Each row comes from the steps of one path. Every step used is in the known rows, and no mark comes twice. Write the path behind each row, first mark first.
Known rows
segis tikesu: [-25  -2  10   2   4 -10 -16  14   5  -6  -4   6  -4   0  -6   4 -19   1
 -14  -2   8  10   9   7  -9  -5   0 -14  -2  -1  15  10  -6  -1  -2  -8
   9  -3   6  -7  18 -15  -6   3   3   9  -9  -7  -9   1  16  10   1   5
   9]
tikesu pifid ratug: [-24  -4   2 -12  10  -5   8  -3  -1   1  12  17  11  -5   7  -1  -4   8
 -11  -5   3  17   8  -2   3 -17   4  21 -16  -2  -1   8   1   1  20  -7
  -9   0   2   0   1 -23  -5  14   2   0  -4   5  -3   2 -10   8  -7   5
   7]
birif segis lave pifid ratug: [ -8  10  -8   7   6 -12  -6  -9   3  -3  25  13  14  18 -12   7  -3   2
 -12  -4  17  11  -2  -6  11   3   0  13 -28  -3   6   1   8  -1  11  -4
  -2  19   3  -8 -12   0 -22  17   0  -4  -3  -3  -5   1  11  12   0  10
  10]
pifid ratug tikesu birif: [ -9 -11  11  -4   2   3  -4 -16   8   8  -9  20   5  -1  13  -1   8  10
  -6   2  -4   8  -1  -3   6  -1   5  23 -13   2   5   6  -5   7  -6   9
  -3  -2   5  11   1  -6   9   1  -3  -4  -7  -1   1   2 -15   2 -10   8
  10]
ratug tikesu: [  0  -2  20  -1   0  -1 -12  -1  12   0  -9   9   2   7 -13  -4  -3   7
  -8  -1   8  -6  -5 -10   1   4   2  13  -3   0  11   1 -18   2  -1  -3
   1 -16   4   5  14  -4   4  -1  -2   8  -5 -20  -7   2 -23  17  -9   9
  12]
lave tikesu birif: [  5  -1   3  -7  -2  -2   4  -2   3   2 -13  19 -12  -5  14  -1  20   4
 -14  -4 -13  10   5   1   2 -16  12   9  -3   5  13   5   1   5 -11   5
  10   6  12   4   1   7  12  -4  -1   9  -5  23  -2   3 -10   2 -14  15
   2]
ratug tikesu pifid: [ -5   5  29 -10   2   3   9  11   4   5 -11   5   4   4   0 -10 -17   6
  -3  -6   0   1  -6  -7  -3 -10  -2  16  -1   3   3   7 -14  -3   9 -10
  -8 -12   4   1  16 -17   1   0  -3   2  -1  -5   3   3 -33  19 -14  10
   5]
tikesu birif segis lave pifid ratug: [ -9   7 -11   7   4 -10  -3 -11   2   1  18  15  12  16   0   7   2   2
  -9  -3  13  13  -2  -4  11   2   2  15 -29  -1   5   3  10   1   4   3
  -2  24   4  -8 -16   2 -19  15  -2  -8  -3   5   0   1  13   5  -1  11
   8]
pifid tikesu: [-13 -13   0  -7   1   0   3  -9   7  -5  -6   9  -1   0  -4  -2   7  12
  -9  -5   6  -2   7  -7   2  -2   6  11   2   0   8   0  -4   4   8 -13
  -4 -14   7   1   2  -2   8   2   1   4  -3 -12 -14   3 -14   8  -5  15
   7]
tikesu birif: [ -4  -7  10  -6  -4  -3   1  -1   3   1  -5  13  -2  -7  22   5  15   4
  -9   2   4   3   1   4  -1 -11  14   1  -7   2   7   5  -6   3  -7   3
   5  -6   6  -5   0  -3   8  -6  -3   9  -8  12  -2   3  -3  -2  -5   9
   0]
ratug tikesu pifid lave segis: [ 14   5  15 -12   4  -4  -3  -3   4   4   6 -11   4  -9  12  -8  -9   0
   4  -9   3  16  20 -18   5 -13   1  10  -7   1   9   8 -10   3   3 -13
  -1 -13  -3   2   2  -4  -3   3  -8   7  -9  -5  -8   3 -23  30  -5  13
   5]
pifid ratug: [-20  -7  -4  -5   8 -10  -6 -13   5  -4  15  20   9  -6  -1   3  10   8
 -17  -1  10  12  10  -2   8  -8   7  18 -18  -6   5   3  -2   5  13  -2
  -1  -4   3   0  -3 -15  -4  13   2   6  -7  -3 -11   1   1   6  -1   3
  10]
pifid lave segis tikesu birif: [ -9  -7   4  -7   1  -6  -9   3   3   5  -4   3  -5 -11  26   3  -9  -2
  -2  -3   0  21  21   0  -2 -11   5 -11  -9   3  14  13   0   5 -15   0
  10   4   4  -3   3  -2   0  -2  -3   5 -12  13  -4   2  11   8  -1  11
   4]
birif segis tikesu pifid: [-32  11  13  -6   6  -3  12  19  -1  -1  -7   8   5  16   0   0 -41   3
 -11  -3   8   8  -6   2 -14 -14  -5 -11  -8   4   6  13  -9  -5   2 -13
  -2   1   4  -5  22 -17  -7   6   3 -11  -4   6  -1   3  -3  10  -6   8
   3]
birif segis lave: [ 21  22   5  11  -6 -12  -5  -1   4  -4   2   3   6   8 -11   6  -8   3
 -12  -3  21  -4 -24  -9   2  11   1 -14 -23  -1  13   3 -10   3  -3  -7
   5   1  -1 -15  -2   3 -11   1   1  -7 -11   5 -13   7   2  14   5  13
  -1]
ratug pifid lave tikesu: [ -8  13  -8  -6  -1 -10 -16 -18   7  -2   6  11  -1   0 -14  -4  20   1
  -3  -9 -25  19  13  -9   4  -6   8  13  -5  -1  18   2 -11   6   1  -2
  14  13   7  20   2  16   3   5   1  11  -4   5  -8   4 -18  14 -17  19
   0]
tikesu birif segis: [-13   7   0  -5  -2  -2  11 -12   1  -2  -6  22   9  14   8  10  -1   8
 -14   5  15  -7 -17  -4  -4  -4  12 -10 -21   3   5   2 -11   3 -16   1
   6  -9   3   0   5   8   5  -1  -2 -10  -8  13  -6   3   3  -5  -2  10
   3]
ratug tikesu birif: [  0  -6  20  -4  -4   3  -3  -4   8   6 -16  12  -1   1  11  -2   6   7
  -3   2  -1  -1  -6  -4   1   0   8  12  -6   3   9   5 -10   5 -12   6
   2 -10   6   3   6   1  11  -8  -5   4  -7   1   1   2 -16   6  -9  11
   6]
pifid lave segis: [ 16   0   2  -8   2 -13 -13  -8   5  -4  12  -7   4 -16  11  -1   8  -2
  -2  -7  10  15  27 -16   8 -12   9  -3  -9  -2  13   6  -7   4   0 -11
   8 -16  -2  -4  -6   3  -4   3  -7  17 -13  -3 -17   3  -4  22   2  12
   5]
birif segis: [-14  10   2  -2   1  -7   5  -9   2  -9   1  16   9  17  -8   8  -8   8
 -18   2  22 -11 -15  -7  -4  -2   8 -11 -18   0   7  -1 -17   1  -6  -7
   6 -16   2   0   9   3  -2   3   0  -4  -8   0 -14   3   3   3   2   8
   6]
lave segis birif: [ 32   2   1  13   3 -15  -7  18   5  -2  19  17  -7  15  19  -3 -25   3
 -22  -8   8   1  10  -7  -4  -8   3   1   7  -6  13   3  -5  10  -6 -14
   7 -23  -2 -25  -6 -17  -5  -2  -4  13  -9  -2  -8   0  13  18   9   7
   6]
tikesu pifid: [-10   5  19 -10   3  -3  12  12   0  -1  -2   5   3  -1   6  -2 -10   4
  -7  -5   5   5   3   2  -6 -21   4   6  -3   1   1   8  -8  -5  12 -13
  -4  -8   6  -9   9 -19  -3   2  -1   8  -3   6   0   2 -21  14  -9   7
  -1]
ratug pifid lave segis tikesu birif: [-10   0   5  -1   1  -6 -16 -11   4   5   0   1  -1  -5  19   0  -5  -1
   0  -1  -6  21  14   5  -1  -5   3  -9 -11   3  13  15  -2   7 -13  -2
   9   5   2   3   2   1   0  -2  -1   6 -11   7   1   1   4   6   0  11
   1]
pifid lave tikesu: [ -2   5  -5 -10   0 -10 -10  -4   8  -2  -1  13  -5  -9 -10  -1  20   0
  -7 -12 -16  21  17 -15   4 -13  10   7   2   0  19   1  -8   3  -1   0
  14  10   9  12   4  14   4   4  -1   7  -6  13 -16   6  -8  16 -17  17
   3]
pifid ratug tikesu: [-10  -8  10   0   6  -3 -14 -15  12   1   0  18   9   4 -12  -4  -2  11
 -11  -2   6   3   0 -11   8   3   0  27 -12  -3   9   2 -10   6   6   2
  -5 -10   2  11   6 -10   1   9  -2  -1  -6 -19  -8   2 -16  14  -8   6
  18]

Write each row's path
[ 20  18   7  10  -7  -7  -1  -2   2   1  -6   7   5   5   3   7  -4   3
  -7  -1  16  -1 -26  -6   3   7   4 -11 -22   3  12   6  -6   5 -10   0
   4   9   1 -13  -6   5  -5  -3   0 -10 -12  15  -8   6   2   7   3  15
  -2]  tikesu birif segis lave
[-16 -15   0  -6  -2   3  10  -3   3   2  -3  11  -2   8  16   2  15   6
  -2  -2   1   2   8   0   3  -4  10  14  -3   5   5   1   8   0  -2  -4
  -2   5  12  -2  -7  11   4  -2  -4   4   1   1   2   1  -3   0  -9  18
   5]  lave pifid tikesu birif
[  1  -7   2   1  -5   1   7   2   5   5  -3   5  -4   6  14   1  14   4
   1  -4   0   5   2  -2   5   3   6  11  -6   5   7   2  10   1  -1  -3
  -3  13  11  -9 -13  11   0  -3  -3   2  -1   5   2   2  -3   5  -5  21
   2]  segis lave pifid tikesu birif
[-30   7   2   3   4  -7  -8   5   3  -9  -7  13   3  18 -11   7 -32   4
 -18   2  17   2  -5   0 -12  -1  -2 -21 -11   1  14   7 -11  -1  -8  -6
   8  -5   3  -3  20  -5  -7   5   3  -7  -9  -3 -11   3  18   4   3   7
   9]  birif segis tikesu
[-15  -9   3  -4  -3   4   1 -24   5   3  -7  12   1   3  14  -3  17  12
  -4   1  -8   3  -4   4   2   3   9  14  -8   3   5   5  -3   8  -1  -5
  -3  -3   8   7  -5   5  15  -6   2  -1  -2  -2   3   2 -20  -4  -6  17
   1]  ratug pifid tikesu birif
[ -1  11  13 -13   3  -3  15  14  -1   0  -8  10  -7   0   1  -8  -5   4
 -14 -12 -11  11   7  -1  -2 -24   1  16   0   4   8   6  -3  -2   9 -12
   1   4  10   1   9  -9   5   4   1   8   0  15   0   3 -23  18 -18  14
   0]  lave tikesu pifid
[-17  -5  -1  -1   0  -1  -8 -28   7  -5   5   5   2   9 -10  -7  11  13
  -6  -1  -3  -5  -1   0   2   7   3  18  -4   0   7   2  -6   7  11 -17
  -5 -11   6  10  -2   1   8   2   5   3   0 -21  -5   1 -28   6  -6  17
   3]  ratug pifid tikesu
[-11  10  -7  -9  -1  -2  10 -13   1   0  -9  24   2  10   7   7   4   6
 -10  -1  -3   6  -6 -13   1  -8  11  -4 -17   4  12   2 -11   5 -18   5
  11   5   5  13   4  24   8   2  -1 -16  -7  24  -9   7   0  -1 -10  17
   3]  pifid lave tikesu birif segis
[ -2  -1  -1 -12  -4  -3   2  -3   4   6  -8  17  -6  -9  13   2  24   1
  -5  -6 -19  21  14  -7   3 -15  13   6  -4   4  15   5  -4   6 -12   9
  13  12  10  10   0  15  10  -4  -2   2  -7  27  -5   6  -5   4 -16  17
   0]  pifid lave tikesu birif
[-16  18  -9  -5  -2  -3   3 -23   1   1  -4  20   7  14   1   5   7   7
  -8   0  -9   6 -11 -10   0  -1   9   0 -21   4  11   3 -12   7 -17   5
  10  10   4  19   2  25   6   0   1 -17  -6  20  -3   5  -7  -2 -10  17
  -1]  ratug pifid lave tikesu birif segis
[ 19   5  -1   3   3 -12  -3  25   3   6  19  12  -2  11  22  -4 -30   0
  -9 -11  -1  14  19 -14  -4 -12   3   3   7  -5  11   6  -8   8  -4 -12
   3 -15  -4 -19  -6 -15  -9  -1  -5   4  -9   6  -7   3   7  20   3  10
   2]  tikesu pifid lave segis birif
[ 22   6  -7  11   1 -15 -19   8   6   2  26  12   1  14  10  -3 -16   2
 -11  -7  -3  11  15 -10  -3  -1   4   2   0  -7  13   3  -9  12  -7 -11
   7 -14  -4 -12  -9  -8  -8  -1  -3   8  -9  -4  -6   1   8  18   7  10
   2]  ratug pifid lave segis birif
[-17  -5   8   2   7  -2 -14 -10  11   1  10  13   9  17 -15  -4  -1   5
  -8  -3   7   4   5 -10   9   5  -1  30 -13  -2   6  -1  -1   1   8  -1
  -4   1   5   7   3  -1  -9  13  -4   3   0 -24  -1  -1 -12  17 -10   9
  19]  lave pifid ratug tikesu
[-17   2   0 -15  10  -5  12  -4   0   1   6  21   4  -2   2  -5  -1   8
 -14  -9 -10  22  13  -3   6 -20   0  29 -11   1   5   8   3   4  17  -5
  -5  12   6   7   1 -16  -1  16   3  -2  -2  11  -2   3 -15  13 -15  10
   7]  lave tikesu pifid ratug
[-25  -3   3  -7  14  -7   4   0   0   0  11  10   5  -5   9  -4 -25   5
 -11  -7   3  25  19   1   2 -16  -6  15 -16   0   6  15   8   2  16 -13
  -7   3   1  -2   5 -28  -9  17   2  -1  -7  -2  -2   0   1  16  -3   5
  10]  lave segis tikesu pifid ratug
[ -4  -5  10  -2   2  -6  -6   5   3   1  -8   3  -9  -4  25   2 -12   0
  -9  -2   4  13  15   6  -3 -11   3 -10  -6   4  14  13   1   5 -14  -5
   8  -4   5  -9   5  -6   2  -1  -1  10 -11   8  -2   0  12   8   1  10
   5]  lave segis tikesu birif
[ 22   5   8   6   3  -8  -5  25   5   9  11  10  -1  15  15  -8 -32   1
  -7 -11  -4  12  16 -18  -3  -6  -1   9   7  -4  12   5 -10   8  -7 -11
   1 -13  -5 -14  -1 -12  -6  -1  -6   0  -8  -2  -4   3  -2  25   0  11
   5]  ratug tikesu pifid lave segis birif
[-20  -8  10  -3  -1  -5  -6  10   4   2 -11  12  -5  -3  18   6  -5   1
  -9   1   0  11   5  10  -7  -7   6 -11  -7   3  12  12  -2   2 -11   3
   8   2   9  -7  11  -8   2  -3   1   4  -9  12  -1   1  12  -2  -3   7
   5]  segis tikesu birif
[-22   0  -4  -3  -1   4  16 -14   0  -1  -5  18   7  24   7   7  -5  10
  -9   1  13  -8 -12  -7   0  -1   9   1 -15   5   4  -1  -2   0 -11  -4
  -1  -1   8   4   0  20   2   2  -2 -16  -2   5  -2   3   4  -4  -4  17
   6]  lave pifid tikesu birif segis
[ 12  19   2  12  -7  -4  -1 -19   3   2  -6   5   7  12  -3   2  -2   7
  -4   0   6  -1 -29  -4   3  17   0  -2 -24   4  11   5  -5   8  -6  -6
  -1  11   2  -2 -10   8   0  -3   3 -15  -8   6  -3   7 -13   5   1  20
  -4]  ratug pifid tikesu birif segis lave
[-14   2  15 -16   0  -1   0   5   8   9  -4   2  11  -7  -6  -3  -2   1
  10  -6  -5  19  11 -19  -3  -8   6   9  -1   0   6   7 -18  -2   8  -4
  -3   0   1   8  12  -3  -1   0  -6  -3  -5   1  -5   6 -27  19 -16  11
   3]  ratug tikesu pifid lave
[ 32  17   3   6  -3 -12  -9   6   5  -4  -4   5 -12  -5 -13  -5  10   0
 -15 -13 -10  10  -4  -6   7  -2   0   7  -5   2  22   3  -1   5   1  -5
  11  16   9  -5  -2   5  -2   3   2  10  -5  12 -11   6 -10  22 -10  19
   1]  segis lave tikesu
[ -4   9   6   8   4  -4  -9 -13  10   3   6  11  13  24 -20  -1 -13   5
  -7  -3  12   1 -13 -13  12  15  -6  23 -23  -1   9   0  -2   2   5   1
  -6  11   2   3   0   4 -14  13  -3 -10  -2 -20  -2   2  -9  16  -6  12
  17]  birif segis lave pifid ratug tikesu
[-18   3   8 -15   0  -6   5   9   4   4   4   3  10 -11   2   2   1  -1
   7  -7  -3  22  17 -11  -4 -16  11   0  -5  -1   4   7 -15  -3  10  -4
   1   2   2   0   8  -7  -5   1  -3   1  -7  11  -9   6 -13  13 -10  10
  -3]  tikesu pifid lave
[  0   2   8   9   3  -4 -16  -7  10   3   9   8   9  14 -18  -4  -5   4
  -5  -5   6   7  -1 -10  12  12  -4  29 -15  -1  10   1   1   2  10  -1
  -5  10   4   0  -1  -3 -13  11  -3   0  -1 -21  -2   1 -11  21  -8  12
  16]  segis lave pifid ratug tikesu
[ 11  18   8  12  -4  -5  -5   4   4   2   3   1   5  28  -7   4 -11  -2
  -2  -4  15  -4 -17  -8   5  12   0   3 -19   3  10   0   1  -5  -6  -1
   2  17   7 -11  -4  16 -16   2  -6  -4  -1  -2   4   2  -1  15  -3  18
   5]  ratug tikesu birif segis lave pifid
[  0  -2  -2   4  -2  -4  -1   2   8  -2   6  -2   0  13 -11  -2   3   3
  -2 -10   8   1   2  -8   6   8  -1  14  -4   2  10  -3   9  -2  13 -17
  -4  11  10 -10  -9  10 -10   4  -1   6   1 -14  -6   2  -4  17  -3  21
   6]  segis lave pifid tikesu
[-19 -10  -5  -4   1  -1   5   0   6  -5   8   4   0  16  -7  -1   4   7
  -6  -8   8  -2  11  -8   4   0   5  14   2   1   6  -4   7  -3  10 -15
  -4   1  11  -2  -2  10  -4   6  -2   9   4 -18  -5   0  -4  11  -6  17
   9]  lave pifid tikesu
[-27  -4 -10  -1   9 -11  -8 -12   5  -4  25  17  10  11  -5   5   7   3
 -14  -3  12  12  15   0   8  -7   6  19 -18  -5   3   0   9  -2  15  -4
  -1   9   6  -3  -8  -4 -17  18  -2  10   0  -9  -3  -3   7   8  -3   5
  13]  lave pifid ratug
